What can hang from each mark:
ginek: rase
salu: punat rase rifasun
fuvevas: gomepos lapu
deru: rase
gomepos: fuvevas lapu salu
punat: lapu salu
lapu: punat
rifasun: ginek

Known rows, with every way that one mark hangs from another:
{fuvevas {gomepos {salu rase {rifasun ginek}}} lapu}: -0.852  -0.627  -0.280  1.584  2.277  0.568  2.241  2.167  1.234  -1.243  -2.902  0.128  4.284  0.251  1.326  3.406  -0.026  -2.856  -2.257  -1.402  -1.713  1.104  0.118  0.809  -0.016  0.196  -1.333
{gomepos lapu}: -1.808  1.296  0.800  1.825  0.797  0.606  0.426  -1.185  -1.261  0.787  0.225  -0.241  1.998  -1.484  -0.351  -0.415  -0.914  -1.791  -0.165  -0.485  0.478  0.428  -1.479  0.611  -0.860  -0.685  -0.901
{fuvevas {gomepos salu} lapu}: -1.872  0.392  -0.769  -0.213  1.590  -0.073  1.023  2.134  -0.185  -1.127  -3.083  -0.764  3.953  -0.209  1.553  2.911  1.171  -2.256  -0.524  -1.214  -0.051  2.030  -0.542  1.247  -0.258  -0.637  -1.596
{salu punat rase}: -0.010  0.548  -0.663  1.174  1.242  1.105  3.404  -1.893  2.750  -0.657  -0.782  1.094  -1.723  0.637  -1.394  -0.652  0.007  -3.099  0.296  0.474  -3.326  -1.268  -0.076  -0.240  -0.172  0.609  0.216
{punat lapu {salu rase rifasun}}: -1.149  1.026  -1.382  1.561  -0.033  -0.136  0.157  0.239  1.803  0.846  0.747  2.607  0.537  -0.066  -0.983  -2.050  -3.471  -4.279  -0.839  -0.517  0.397  1.095  1.372  3.075  -1.491  0.291  0.588
{gomepos {lapu punat} {salu rase {rifasun ginek}}}: 0.684  1.103  1.561  2.777  3.131  1.014  3.185  -2.254  -0.779  1.280  -0.455  2.087  0.850  0.831  -0.108  -1.631  -1.834  -3.496  -1.285  -0.592  -2.144  -0.083  -3.387  0.714  -0.526  0.056  -0.370
{lapu {punat salu}}: -1.627  1.247  -0.754  -0.293  1.769  -0.589  1.279  0.310  -1.075  0.965  -0.345  1.175  -2.962  -0.419  -1.415  -1.892  -0.312  -2.324  1.182  -1.849  -0.056  1.899  -1.109  2.800  -0.201  0.738  0.630
{salu punat}: 0.077  0.202  -0.758  0.160  0.998  0.624  1.673  -1.166  0.988  0.431  -0.572  0.327  -0.702  -0.233  -0.887  0.346  0.680  -2.689  0.127  0.083  -0.744  -1.224  -0.720  0.278  -0.160  -0.112  -0.156
{deru rase}: -0.492  1.975  -0.142  -0.415  1.706  -0.151  1.122  0.536  -0.686  -0.323  -1.666  -0.788  1.421  0.218  -0.037  -0.101  -0.322  -1.714  -1.981  -0.676  -0.297  -0.164  -0.202  0.952  -1.103  -0.619  -0.861
{punat lapu}: -1.478  0.256  -1.658  -0.638  -1.265  -0.063  0.200  1.091  0.435  -0.297  0.561  0.375  2.406  -0.872  -0.149  -0.896  -1.486  -2.179  0.326  0.253  1.910  0.602  -0.612  1.193  -1.274  -0.514  0.024
{rifasun {ginek rase}}: -1.316  -1.975  -1.222  0.501  1.303  0.752  1.092  2.027  0.161  -0.596  -1.036  -2.066  3.387  0.608  -1.056  0.837  0.279  -1.628  -3.202  0.064  -0.173  -0.094  -1.811  -0.060  0.701  -0.642  0.569
{salu {punat lapu} rase {rifasun ginek}}: 1.908  -1.530  -0.634  2.350  0.733  1.494  3.471  -0.990  3.685  -0.669  0.426  2.144  0.884  0.400  -0.806  -0.438  -1.653  -4.272  -2.466  0.217  -1.876  -2.263  0.451  -0.154  -0.071  0.662  0.506
{rifasun ginek}: -1.208  -2.796  -1.085  0.406  1.154  0.119  0.746  2.110  0.220  -0.146  0.135  -1.603  2.900  -1.311  -0.694  1.703  0.132  -1.489  -2.145  -0.204  0.380  0.367  -2.207  0.573  0.458  0.187  0.212
{lapu {punat {salu rase {rifasun ginek}}}}: -0.469  0.038  -0.371  1.495  2.678  0.010  2.523  0.466  0.242  0.646  -0.094  1.912  -2.510  0.063  -1.643  -1.579  -1.569  -2.960  -0.458  -2.024  -1.543  1.014  -0.211  2.313  0.290  1.430  1.012
{lapu {punat {salu rifasun}}}: -0.451  1.392  -0.388  0.850  2.116  -0.048  1.066  -0.030  -1.280  1.580  -0.060  1.720  -2.590  -0.190  -1.268  -1.446  -1.805  -2.525  0.424  -2.248  0.031  1.078  -0.058  2.672  0.009  0.983  0.524
{fuvevas {gomepos lapu}}: -1.980  1.564  0.363  1.165  0.918  0.408  1.121  1.976  -0.569  -1.522  -1.198  0.068  2.984  -1.327  -0.356  0.097  0.473  -1.374  -0.256  -0.591  0.146  0.936  -0.142  0.130  -0.971  -0.180  -1.135
{fuvevas gomepos lapu}: -2.515  -0.007  -0.644  0.530  0.887  0.168  1.175  2.768  0.474  -1.910  -2.447  -0.923  3.239  -1.421  0.956  3.352  1.069  -1.735  -0.340  -1.955  -0.136  1.854  1.465  0.882  0.122  0.070  -1.440
{salu {punat lapu} rase rifasun}: 1.544  0.871  -0.552  2.285  0.197  1.374  3.133  -2.065  3.161  -0.255  0.002  2.843  -0.423  0.807  -0.808  -1.173  -2.409  -4.119  -0.761  0.318  -2.063  -2.373  1.645  -0.049  -0.617  0.583  0.165
{fuvevas lapu}: -2.326  -0.383  -0.482  0.835  0.484  0.009  0.706  0.183  -0.087  0.298  -0.859  -1.452  2.078  -1.579  0.827  2.985  -0.529  -2.065  -0.078  -1.551  0.028  1.356  0.355  1.339  0.263  -0.307  -0.989
{fuvevas {gomepos salu}}: -1.260  0.727  -1.137  -1.026  1.542  0.104  0.880  2.664  -0.457  -0.892  -1.985  -0.185  3.012  0.717  -0.258  0.576  0.606  -1.557  -0.389  0.295  -0.011  1.110  -1.574  0.631  -0.825  -0.709  -1.001
{gomepos fuvevas {salu punat rase {rifasun ginek}}}: 2.118  -0.279  0.630  0.853  2.473  1.091  2.948  -1.851  0.968  0.432  -0.469  1.478  0.903  2.079  -2.378  0.164  -0.830  -5.815  -2.833  0.190  -2.247  -1.337  -1.659  1.182  2.720  0.603  -1.182
{gomepos fuvevas salu}: -0.620  1.128  0.075  -1.490  1.395  0.018  0.405  -0.369  -1.897  0.703  -0.556  -0.417  1.815  0.948  -1.871  0.037  -0.408  -3.973  -0.842  0.146  0.398  1.050  -2.431  2.092  2.053  -0.600  -1.519

Rows:
-1.024  -0.390  -1.549  0.998  -0.059  0.121  -0.781  1.306  0.659  0.948  0.439  0.963  2.789  0.079  -0.894  -1.163  -2.184  -3.930  -3.063  -0.622  2.198  0.798  0.145  3.030  -0.699  -0.373  0.878 | {punat lapu {salu {rifasun {ginek rase}}}}
-0.029  0.573  -1.552  0.408  -0.110  1.030  3.226  -1.504  3.633  -0.961  -0.169  2.009  -0.694  0.486  -0.928  -1.782  -0.311  -3.994  0.500  0.552  -2.046  -0.948  0.016  0.073  -1.124  0.326  0.279 | {salu {punat lapu} rase}
-0.705  1.516  -0.238  1.395  2.380  0.087  2.274  -0.399  0.005  0.878  -0.252  2.458  -3.376  0.330  -1.490  -2.140  -2.100  -2.896  0.576  -1.790  -1.626  0.998  0.495  2.343  -0.094  1.176  0.796 | {lapu {punat {salu rase rifasun}}}
-0.377  1.954  0.435  0.505  1.654  0.688  1.612  -0.119  -0.220  -0.578  -2.208  0.953  2.628  0.151  -0.089  -0.325  1.680  -2.758  -0.673  0.059  -0.411  0.386  -2.055  0.306  -1.168  -0.900  -1.475 | {fuvevas {gomepos lapu {salu punat}}}
-1.472  2.033  0.650  0.991  1.264  0.380  2.257  1.522  -0.917  -1.774  -1.307  0.929  1.061  -1.140  -0.385  -0.980  0.848  -1.343  0.498  -1.386  -0.075  1.257  -0.274  0.123  -0.866  0.380  -0.781 | {fuvevas {gomepos {lapu punat}}}
-1.238  2.599  0.736  2.426  2.138  0.435  2.359  1.072  -0.295  -1.092  -1.158  2.227  -0.103  -0.481  -0.894  -1.548  -0.278  -2.517  -0.185  -1.709  -1.172  1.449  0.927  0.966  -0.900  0.926  -0.562 | {fuvevas {gomepos {lapu {punat {salu rase rifasun}}}}}
1.747  -0.955  -0.659  1.582  0.425  1.549  1.832  -0.546  2.035  0.128  -0.638  0.968  2.529  0.777  -0.645  -0.028  -1.021  -3.939  -3.410  0.046  0.438  -2.515  0.140  -0.112  0.303  -0.512  0.360 | {salu {punat lapu} {rifasun {ginek rase}}}
-1.033  0.798  -1.560  0.690  -0.452  -0.341  -1.157  0.672  0.163  1.577  0.892  1.835  1.406  -0.653  -0.764  -1.303  -2.863  -3.672  -0.995  -0.763  2.632  1.075  0.684  3.598  -1.270  -0.288  0.426 | {punat lapu {salu rifasun}}
0.781  1.138  -0.932  -0.149  1.033  0.701  1.539  1.156  0.685  -0.687  -1.975  1.463  2.763  1.085  0.002  0.083  0.172  -3.099  -1.106  0.372  0.285  -0.595  -0.333  0.536  -1.108  -0.601  -0.918 | {fuvevas {gomepos {salu {punat lapu} rifasun}}}
-1.274  0.764  -0.635  2.396  1.586  0.000  0.498  0.084  0.811  1.430  0.231  1.552  -0.803  0.239  -1.544  -0.605  -2.962  -3.370  -1.116  -0.826  -1.331  0.689  1.074  2.799  -0.578  0.521  0.364 | {punat {salu rase rifasun}}
-1.299  1.924  0.279  0.501  1.644  0.371  0.916  1.396  -1.226  -0.682  -1.796  0.325  3.749  -0.212  0.107  -0.079  0.770  -1.868  -0.671  -0.024  0.129  1.262  -2.107  0.520  -1.239  -0.949  -1.413 | {fuvevas {gomepos lapu salu}}
-2.290  0.527  -0.482  0.440  1.555  -0.540  1.247  -0.243  -0.627  0.837  -1.328  0.224  -1.185  -1.305  0.304  0.953  -0.102  -2.547  0.875  -3.249  -0.198  2.553  0.269  2.817  0.419  0.423  -0.255 | {fuvevas {lapu {punat salu}}}
-1.642  1.351  -0.137  1.558  2.106  -0.074  2.642  2.020  0.745  -1.369  -2.642  1.638  -0.441  -0.672  0.308  1.182  0.253  -2.906  0.205  -3.320  -1.519  2.434  2.595  1.954  0.269  1.441  -0.517 | {fuvevas gomepos {lapu {punat {salu rase rifasun}}}}
0.578  1.738  1.222  0.854  2.465  0.637  2.973  -1.875  -0.754  0.539  -1.455  1.577  -0.126  1.550  -0.812  0.617  -1.819  -5.363  -0.729  -1.721  -2.024  0.991  0.046  2.173  2.918  0.762  -1.595 | {gomepos {fuvevas {lapu punat}} {salu rase rifasun}}
-2.468  0.670  -2.214  0.165  -0.326  -0.626  0.364  0.657  1.982  -0.038  0.497  1.743  0.276  -0.297  -1.234  -2.590  -1.672  -3.794  0.100  -0.186  0.437  2.345  0.057  3.101  -1.641  0.123  0.694 | {punat lapu {salu rase}}
-0.694  -0.190  0.638  0.743  1.657  -0.340  1.273  0.321  -1.034  0.143  -0.442  0.288  0.203  -1.164  -1.569  1.591  -0.491  -4.853  -1.441  -3.270  0.387  1.908  0.960  3.065  3.708  1.348  -0.906 | {gomepos {fuvevas {lapu {punat {salu {rifasun ginek}}}}}}
-1.090  1.465  0.791  0.916  1.842  0.020  2.088  -0.660  -0.415  0.156  -0.643  1.146  -1.164  -0.418  -1.714  0.572  -1.273  -4.801  -0.311  -2.982  -0.896  1.843  2.146  2.828  3.236  1.583  -1.018 | {gomepos {fuvevas {lapu {punat {salu rase rifasun}}}}}
-0.863  1.047  1.237  2.958  2.248  0.380  2.043  -1.264  -0.510  1.250  0.361  1.850  -0.742  -0.919  -1.102  -1.982  -1.384  -3.069  -0.873  -2.022  -1.048  1.209  -1.117  1.960  -0.469  0.696  0.110 | {gomepos {lapu {punat {salu rase {rifasun ginek}}}}}
1.787  -1.174  -0.039  2.140  1.881  1.732  1.999  -0.800  1.215  0.519  -1.080  -0.013  1.442  1.030  -1.018  1.280  -0.564  -3.198  -3.649  -0.118  -1.075  -2.937  -0.141  -0.394  1.039  -0.262  0.219 | {salu punat {rifasun {ginek rase}}}
-0.183  1.015  -1.322  -0.602  1.136  0.576  2.696  1.265  1.996  -1.862  -2.270  1.617  1.925  1.339  -0.504  -0.878  1.089  -3.222  -0.204  0.693  -1.421  0.508  -1.135  0.223  -1.376  -0.159  -0.622 | {fuvevas {gomepos {salu {punat lapu} rase}}}
-0.786  1.599  0.498  -0.559  2.219  0.235  3.189  -1.425  -0.651  -0.213  -1.714  0.633  -0.343  1.420  -1.011  0.035  -0.184  -5.034  0.124  -1.557  -2.264  2.004  -1.100  2.041  2.510  0.539  -1.552 | {gomepos {fuvevas {lapu punat}} {salu rase}}
-0.651  2.209  1.073  0.459  2.099  0.569  1.802  -2.397  -2.426  1.533  -0.788  1.140  0.586  0.210  -0.032  -1.955  -0.427  -2.440  0.742  -0.779  -0.391  1.131  -4.238  1.176  -1.185  -1.071  -0.900 | {gomepos {lapu punat} salu}
0.621  2.625  2.349  1.721  1.820  0.877  0.402  -2.645  -2.922  2.027  0.129  1.096  2.885  0.372  -1.317  -0.337  -2.378  -4.757  -1.776  -0.241  0.750  0.142  -1.809  2.026  1.790  -0.825  -2.214 | {gomepos fuvevas lapu {salu rifasun}}
-0.980  2.394  1.341  2.368  1.736  0.208  0.974  -1.801  -1.869  1.796  0.132  1.654  -1.035  -1.202  -0.794  -2.145  -1.642  -2.769  0.177  -2.150  0.389  1.058  -0.666  2.353  -0.720  0.199  -0.354 | {gomepos {lapu {punat {salu rifasun}}}}
-1.608  1.985  0.339  1.252  1.833  0.676  1.828  1.049  -0.010  -1.157  -1.898  0.895  2.859  0.359  -0.075  -0.842  0.338  -2.328  -0.640  0.222  -1.594  1.295  -1.692  0.321  -1.497  -0.511  -1.235 | {fuvevas {gomepos lapu {salu rase}}}
-1.088  0.789  0.365  -1.113  1.412  -0.015  0.528  -0.789  -1.472  0.796  -1.377  -0.808  2.598  0.370  -0.650  1.871  -0.026  -4.495  -0.718  -0.971  0.348  1.782  -1.387  2.501  2.481  -0.557  -2.018 | {gomepos {fuvevas lapu} salu}
0.672  1.306  -0.411  -2.026  0.481  0.291  1.313  -1.730  -0.004  0.377  -0.550  1.044  1.287  1.254  -1.735  -1.185  0.604  -5.473  -0.542  0.460  0.897  -0.061  -2.160  1.951  1.655  -0.497  -1.168 | {gomepos fuvevas {salu {punat lapu}}}
0.878  -0.339  0.512  0.783  2.403  0.702  1.876  -0.270  -0.192  0.290  -0.303  0.628  2.155  1.774  -2.115  0.512  -2.008  -5.069  -2.750  0.291  -1.586  -0.200  -1.561  1.498  2.677  0.418  -1.064 | {gomepos fuvevas {salu rase {rifasun ginek}}}
-0.851  0.415  -0.604  -0.213  1.780  0.279  1.916  0.928  0.830  -1.046  -3.472  -0.079  2.892  0.013  1.293  2.850  2.111  -2.919  -0.422  -1.145  -0.874  1.200  -0.360  0.949  -0.085  -0.603  -1.537 | {fuvevas {gomepos {salu punat}} lapu}
-0.662  0.441  -0.338  0.971  2.551  0.242  1.568  0.666  -0.823  1.100  -0.782  0.994  -1.439  0.595  -1.497  -1.581  -1.179  -2.673  -1.444  -2.027  -0.362  0.903  -0.502  2.157  0.585  0.539  1.032 | {lapu {punat {salu {rifasun {ginek rase}}}}}
0.191  -1.642  -0.284  2.992  1.749  1.154  2.097  0.940  1.495  -0.126  0.458  0.531  1.560  0.108  -0.878  1.035  -2.813  -2.536  -2.477  -0.077  -2.344  -1.068  0.331  0.061  0.302  0.902  0.261 | {salu rase {rifasun ginek}}
-2.298  0.723  -0.427  0.946  1.833  -0.282  2.235  -0.376  0.463  0.292  -1.380  0.613  -1.742  -0.884  0.136  0.405  -0.241  -3.067  0.901  -3.069  -1.450  2.673  0.565  2.608  0.223  1.001  -0.107 | {fuvevas {lapu {punat {salu rase}}}}
0.831  0.992  -0.456  0.219  1.821  0.781  1.548  1.109  0.170  -0.352  -2.217  0.869  2.144  1.070  -0.343  0.946  0.295  -2.532  -1.102  0.276  -0.341  -0.900  -0.685  0.377  -0.620  -0.298  -1.172 | {fuvevas {gomepos {salu punat rifasun}}}
1.395  1.149  1.017  0.334  1.760  0.857  1.441  -2.768  -0.521  1.550  -1.535  0.648  1.335  0.855  -0.483  2.349  -0.557  -5.814  -1.685  -1.096  -0.418  -0.544  -0.264  2.180  2.879  -0.268  -2.097 | {gomepos {fuvevas lapu} {salu punat rifasun}}
-0.004  2.020  0.775  1.816  2.062  1.173  2.822  -4.045  0.676  1.106  -0.970  1.569  0.733  0.942  -0.396  -1.741  -0.037  -3.938  -0.281  0.682  -2.553  -0.463  -3.375  0.483  -1.385  -0.982  -0.981 | {gomepos lapu {salu punat rase}}
